Each row was made from one small tree. The marks that hang from a mark follow it in brackets, in alphabetical order. Every link used is in the known rows. Write each row's tree.
Known rows
H(J K): 1.52  1.36  -2.26  0.23  -2.49  -2.01  1.17  -2.42  0.44  -0.92  -1.63  2.14  1.77  -3.38  -2.02  -1.99  -5.03  2.88  0.70  -2.25  -2.78  -2.90
K(F(J(C(X))) H Y): 0.98  -1.94  0.84  -2.42  4.26  1.14  3.05  -2.05  -2.55  -1.58  -1.45  1.45  0.73  -2.43  -0.14  -0.27  -4.50  2.92  0.87  -3.11  -2.26  -0.24
C(J(F H)): 2.18  2.37  -3.75  -3.29  -1.97  -3.34  -3.24  -3.27  3.32  0.28  -0.59  -0.33  -1.40  -2.12  -1.78  1.62  -3.07  0.01  2.40  -1.97  2.44  -2.36
F(K(H(J(C(X))) Y)): -0.59  -0.84  1.55  -2.07  1.13  1.48  1.36  -3.55  -1.63  0.10  -1.72  2.13  4.28  -2.87  -3.11  -1.69  -3.69  4.44  -0.88  -2.65  0.04  -1.24
X(C(J(F(K)))): 2.20  2.89  -3.11  -3.72  -3.40  -1.92  1.39  -1.45  5.61  0.73  0.00  -1.27  -0.21  -1.32  -2.95  -0.20  -3.81  3.72  5.39  -2.62  0.04  -2.24
R(J): 1.62  1.42  -0.43  -2.53  -1.62  -1.59  -0.23  -3.36  0.69  -0.61  1.82  0.08  1.40  -1.09  -3.29  1.40  -5.78  0.08  2.56  -1.38  -2.69  0.24
J(F Y): 3.53  3.60  -3.31  -2.05  -3.69  -1.62  0.28  -2.95  1.45  -0.12  0.80  -0.87  0.61  0.50  -2.20  4.28  -3.58  -0.15  3.28  -0.54  -0.19  0.61
H(J(C(X)) K(F Y)): 1.05  0.64  -0.10  -0.42  2.25  0.94  5.76  -2.05  -1.87  0.73  -3.66  2.18  1.65  -2.21  0.48  -3.73  -5.84  3.01  -0.04  -2.68  -1.29  -1.12
Y(J(C(X) F H) K): 1.00  3.56  -3.73  -2.39  1.91  0.79  -1.44  -3.10  -0.08  0.21  0.21  -0.81  -3.26  -4.54  -0.61  0.40  -5.81  -0.27  2.63  -2.66  4.00  -2.19
Y(J(F H)): 1.77  2.86  -4.23  -3.26  -0.95  -1.50  -3.31  -3.15  1.64  0.53  0.10  0.01  -1.36  -2.82  -1.84  0.74  -3.08  -0.74  3.03  -2.19  1.59  -1.82
K(F(J(H Y))): 2.43  2.63  -1.02  0.01  -0.36  -0.93  3.47  -0.24  -0.98  -1.62  -2.06  0.61  -0.97  -1.85  -0.70  1.71  -1.31  0.45  1.70  -1.68  -0.77  -0.30
H(J(C(X) F Y) K): 1.65  3.83  -1.96  -1.31  -1.93  -0.73  2.48  -3.66  -1.46  -0.36  -3.25  0.82  -0.59  -2.55  -0.06  1.29  -6.34  0.61  1.09  -2.18  2.17  -3.00
H(J): 2.57  0.96  -1.60  -0.92  -2.13  -1.93  0.76  -2.86  1.23  -0.60  -1.01  2.46  2.03  -2.48  -3.09  0.34  -3.93  1.18  0.45  -1.78  -2.83  -1.50
F(J): 1.74  0.63  -1.89  -1.07  -0.51  -1.43  2.12  -0.73  1.36  -2.30  0.08  1.55  -0.66  -2.68  -2.61  2.62  -3.35  1.48  2.71  -2.70  -3.57  -0.91
X(C(J(F H Y))): 2.76  4.41  -3.60  -2.55  -3.16  -3.53  -0.08  -2.13  2.24  -0.86  -0.71  -1.15  -0.23  -0.10  -1.59  2.00  -2.03  -0.55  3.91  -1.21  1.90  -2.22
F(K(Y(J(C H)))): -1.74  2.27  -0.70  -1.91  0.75  2.99  2.02  -0.43  0.21  1.49  0.72  1.95  1.97  -2.64  -2.58  -0.31  -2.43  1.76  2.19  -1.95  1.54  0.99
J(H): 1.05  1.96  -3.55  -2.15  -0.87  -1.90  -2.22  -3.16  0.83  -1.11  1.13  0.22  -0.13  -2.64  -3.53  -0.02  -2.44  0.04  0.35  -1.60  0.04  -0.51
Y(K(F(J(C)) H)): 2.19  0.07  0.60  -1.34  1.53  1.36  2.51  -1.17  -0.96  -1.62  0.89  2.43  -0.37  -4.77  0.40  0.41  -8.40  3.99  2.49  -1.85  -2.86  -1.37
R(J(C(X) F(K) Y)): 0.69  4.42  0.69  -4.03  -1.85  1.03  2.29  -3.69  0.01  1.12  0.00  -1.99  -0.75  -0.66  -2.16  3.66  -5.98  0.36  3.30  -1.72  3.47  0.15
F(K(H)): 0.83  0.01  -1.70  -2.54  -2.41  -0.40  -2.52  -3.31  1.39  -0.83  1.52  -0.40  2.53  -3.18  -4.71  -1.36  -3.33  4.54  1.37  -1.87  -1.48  -0.70
J(C F H(K) Y): 0.37  5.25  -3.36  -2.45  -2.29  -0.58  -0.27  -3.25  -1.13  -0.23  0.33  0.50  -1.16  -2.27  0.00  2.13  -5.98  -0.29  1.91  -0.90  3.70  -1.39
H(K(Y)): 0.61  0.86  -2.86  0.40  -0.78  -0.59  2.06  -1.39  0.00  -0.63  0.92  0.47  3.21  -0.22  -2.26  -1.17  -3.52  3.26  2.59  -1.52  -3.21  0.77
J(F H): 1.98  2.88  -4.04  -3.56  -1.05  -2.51  -3.13  -4.29  1.65  0.10  0.93  -0.07  -1.25  -1.56  -2.20  1.21  -3.89  -0.25  1.67  -1.63  1.69  -1.28

Which tree is each row?
-0.72  3.49  -1.34  -3.69  0.23  1.46  1.22  -2.76  1.04  2.48  1.32  1.69  0.88  -0.38  -1.78  1.48  -4.08  2.03  2.28  -1.48  3.52  0.88 : J(C F(K(Y)) H)
1.70  3.62  -2.96  0.39  -2.01  -0.97  1.50  -1.62  -1.10  -0.78  -1.33  -1.04  0.15  -1.90  -0.83  -2.20  -2.90  1.41  1.11  -0.97  0.33  -0.44 : J(H(K(F)) Y)
1.67  4.96  -2.85  -2.41  -4.08  -2.12  1.10  -1.27  3.24  0.21  -0.97  -1.85  -0.08  -0.53  -2.56  0.92  -1.28  1.94  4.34  -1.57  3.12  -2.13 : X(C(J(F(K) H Y)))
0.98  4.90  -1.38  -1.43  -3.03  -2.36  -1.09  -3.71  -1.74  -0.36  0.08  -1.07  0.29  -0.18  -0.70  1.54  -5.39  -0.16  3.10  -0.95  2.11  -1.96 : R(J(F H(K) Y))
0.37  3.05  -2.41  -0.86  0.60  1.49  -0.14  -1.36  -0.17  -0.21  1.90  1.46  -0.88  -5.07  -1.49  0.26  -5.63  0.18  2.27  -1.46  1.00  -0.76 : Y(J(C H) K)
1.02  0.92  -2.09  0.22  0.16  -1.40  1.81  -0.43  0.89  0.66  -2.20  0.05  1.68  -1.19  -0.11  -3.81  -2.58  3.26  1.98  -1.80  -0.36  -0.79 : C(J(H(K(F Y))))
3.39  2.42  -3.49  -1.87  -2.85  -2.61  -0.21  -2.61  2.51  -0.71  -2.39  -3.07  -1.12  -0.60  -2.18  3.45  -1.81  -0.18  2.91  -1.73  1.90  -1.06 : C(J(F Y) X)
0.11  3.09  -2.25  1.43  -1.62  -1.61  2.11  -0.23  -1.77  -3.19  -1.53  0.69  -0.73  -2.89  -1.32  1.43  -1.98  1.34  1.95  -2.06  -0.49  -2.17 : F(J(H(K) Y))
1.18  1.36  0.65  -4.57  -2.65  -1.11  -3.55  -4.99  0.95  0.75  1.73  -0.68  2.26  -1.28  -3.11  0.44  -6.62  3.57  3.48  -1.86  -0.07  -1.67 : R(J(F(K(H))))
-1.37  2.44  -1.97  -1.44  0.91  -0.30  1.52  -1.03  -1.25  -2.29  -0.41  2.92  -2.53  -5.47  -0.52  0.45  -5.90  1.07  1.22  -3.07  0.24  -2.81 : F(J(C H(K)))
1.59  3.97  -0.40  -2.44  -2.34  0.73  3.20  -3.11  0.58  1.17  -2.80  0.61  -0.26  -1.94  -1.92  2.56  -4.29  1.46  1.23  -2.01  3.34  -1.56 : H(J(C(X) F(K) Y))
1.34  2.56  -2.44  -2.04  -0.71  0.32  1.94  -2.94  -0.60  -1.49  0.14  -1.13  -0.65  -2.33  -2.90  2.95  -3.75  -1.05  0.68  -1.27  0.75  1.05 : J(C(X) Y)
2.88  5.05  -3.35  0.12  -2.39  -1.31  -0.47  -2.59  -0.04  -0.24  1.38  -1.02  0.04  -0.29  -1.50  2.82  -3.52  0.60  3.04  -0.04  2.17  -0.38 : J(F H Y(K))
2.25  1.40  -0.67  -0.63  3.17  1.48  5.70  -0.37  -0.32  -1.28  -1.08  0.54  -3.49  -4.19  0.05  0.32  -6.66  2.37  2.56  -2.88  -1.39  -0.77 : Y(K(F(J(C(X)))))
1.83  2.29  -0.65  -0.98  -1.16  -0.20  2.96  -3.14  -1.48  -1.23  -2.41  1.35  0.69  -2.67  -2.32  2.36  -3.79  -0.74  -0.65  -1.63  0.40  -0.92 : H(J(C(X) Y))
-0.26  4.92  -1.11  -3.05  -0.57  -0.95  -0.47  -4.66  -2.97  -0.50  -0.75  -1.50  -1.99  -1.85  -0.03  1.57  -7.05  -1.48  1.72  -1.86  4.77  -2.05 : R(J(C(X) F H(K) Y))
1.00  5.08  0.21  -4.09  -1.78  -0.66  -0.69  -4.40  -1.64  0.57  1.32  0.74  -0.42  -0.42  -0.55  5.02  -6.93  -2.76  2.36  -0.30  3.47  -0.12 : R(J(C F H Y))
-0.10  4.20  -2.51  -4.88  -1.10  0.52  -0.96  -3.46  2.03  1.70  1.30  1.08  -1.85  -3.14  -2.13  1.32  -5.42  1.21  1.72  -1.87  4.24  -0.82 : J(C F(K) H)
1.75  1.16  0.71  -1.79  -2.68  -0.34  -0.23  -3.92  -2.25  -1.45  -0.48  3.17  3.74  -3.33  -1.87  2.34  -5.41  0.79  -0.66  -0.49  -1.14  -1.47 : K(H(J(C Y)))
1.90  2.89  0.04  -0.92  -2.91  0.08  3.34  -2.34  -0.63  -0.53  -1.00  3.29  2.02  -2.19  -1.83  3.45  -5.01  -0.38  0.18  -0.59  -0.87  -0.32 : H(J(C Y))
1.97  2.70  -1.67  1.64  -4.08  -1.67  2.73  -1.67  -0.89  -1.24  -2.22  1.50  2.79  -2.06  -1.99  0.11  -3.60  2.15  1.06  -1.20  -2.21  -1.99 : H(J(Y) K)
2.86  4.88  -2.20  -1.22  -2.45  0.80  2.27  -2.22  0.57  0.36  2.41  0.39  -0.18  -0.64  -0.61  4.94  -7.13  0.56  3.91  0.20  1.06  0.79 : J(C F Y(K))
3.59  3.90  -2.00  1.11  -1.74  -1.66  3.80  0.12  1.13  -0.83  -0.63  -1.66  0.33  -1.11  -0.79  -1.69  -2.65  2.01  3.75  -0.44  -0.17  -1.06 : X(C(J(H Y(K(F)))))
0.67  1.75  -1.45  -1.51  1.05  -0.12  2.90  -3.40  -1.14  0.82  -2.55  2.14  1.20  -1.27  0.16  -0.41  -6.42  2.14  1.10  -2.86  0.69  -2.35 : H(J(C(X) F) K(Y))
-0.03  2.29  -2.67  -3.14  0.26  0.77  -1.36  -2.36  0.05  -0.36  0.95  1.85  -1.12  -4.96  -2.06  0.60  -4.48  -1.38  1.16  -2.01  1.20  -0.67 : Y(J(C H))
1.59  3.11  -1.25  -4.05  -1.09  -2.63  -3.03  -4.91  0.44  0.60  1.26  -0.08  -0.52  -0.78  -1.95  1.69  -5.65  -1.04  2.49  -1.51  1.51  -1.46 : R(J(F H))
1.16  2.05  -0.95  -0.73  4.09  0.94  3.77  -0.83  -1.51  -1.44  -1.39  0.63  -4.24  -4.94  0.34  -0.67  -5.40  1.46  1.07  -3.09  1.17  -1.64 : Y(K(F(J(C(X) H))))
-0.56  0.45  -3.20  0.43  0.98  -2.12  0.09  -1.32  0.07  -1.20  -2.52  -1.63  0.73  -1.93  -2.08  -3.12  -0.65  2.35  1.05  -2.89  1.15  -1.74 : C(J(H(K(Y))) X)
1.44  0.91  -2.38  -3.81  -2.49  0.03  -3.65  -3.32  2.26  0.76  0.69  -0.66  1.39  -3.40  -3.06  -0.43  -3.95  3.97  3.88  -2.49  -0.06  -2.10 : Y(J(F(K(H))))
0.00  2.11  -2.84  -3.60  3.05  0.84  -0.66  -3.14  -0.71  0.92  -0.62  0.21  -0.98  -1.84  -0.68  1.00  -3.50  -1.09  1.93  -2.68  3.35  -0.45 : K(Y(J(C(X) F H)))
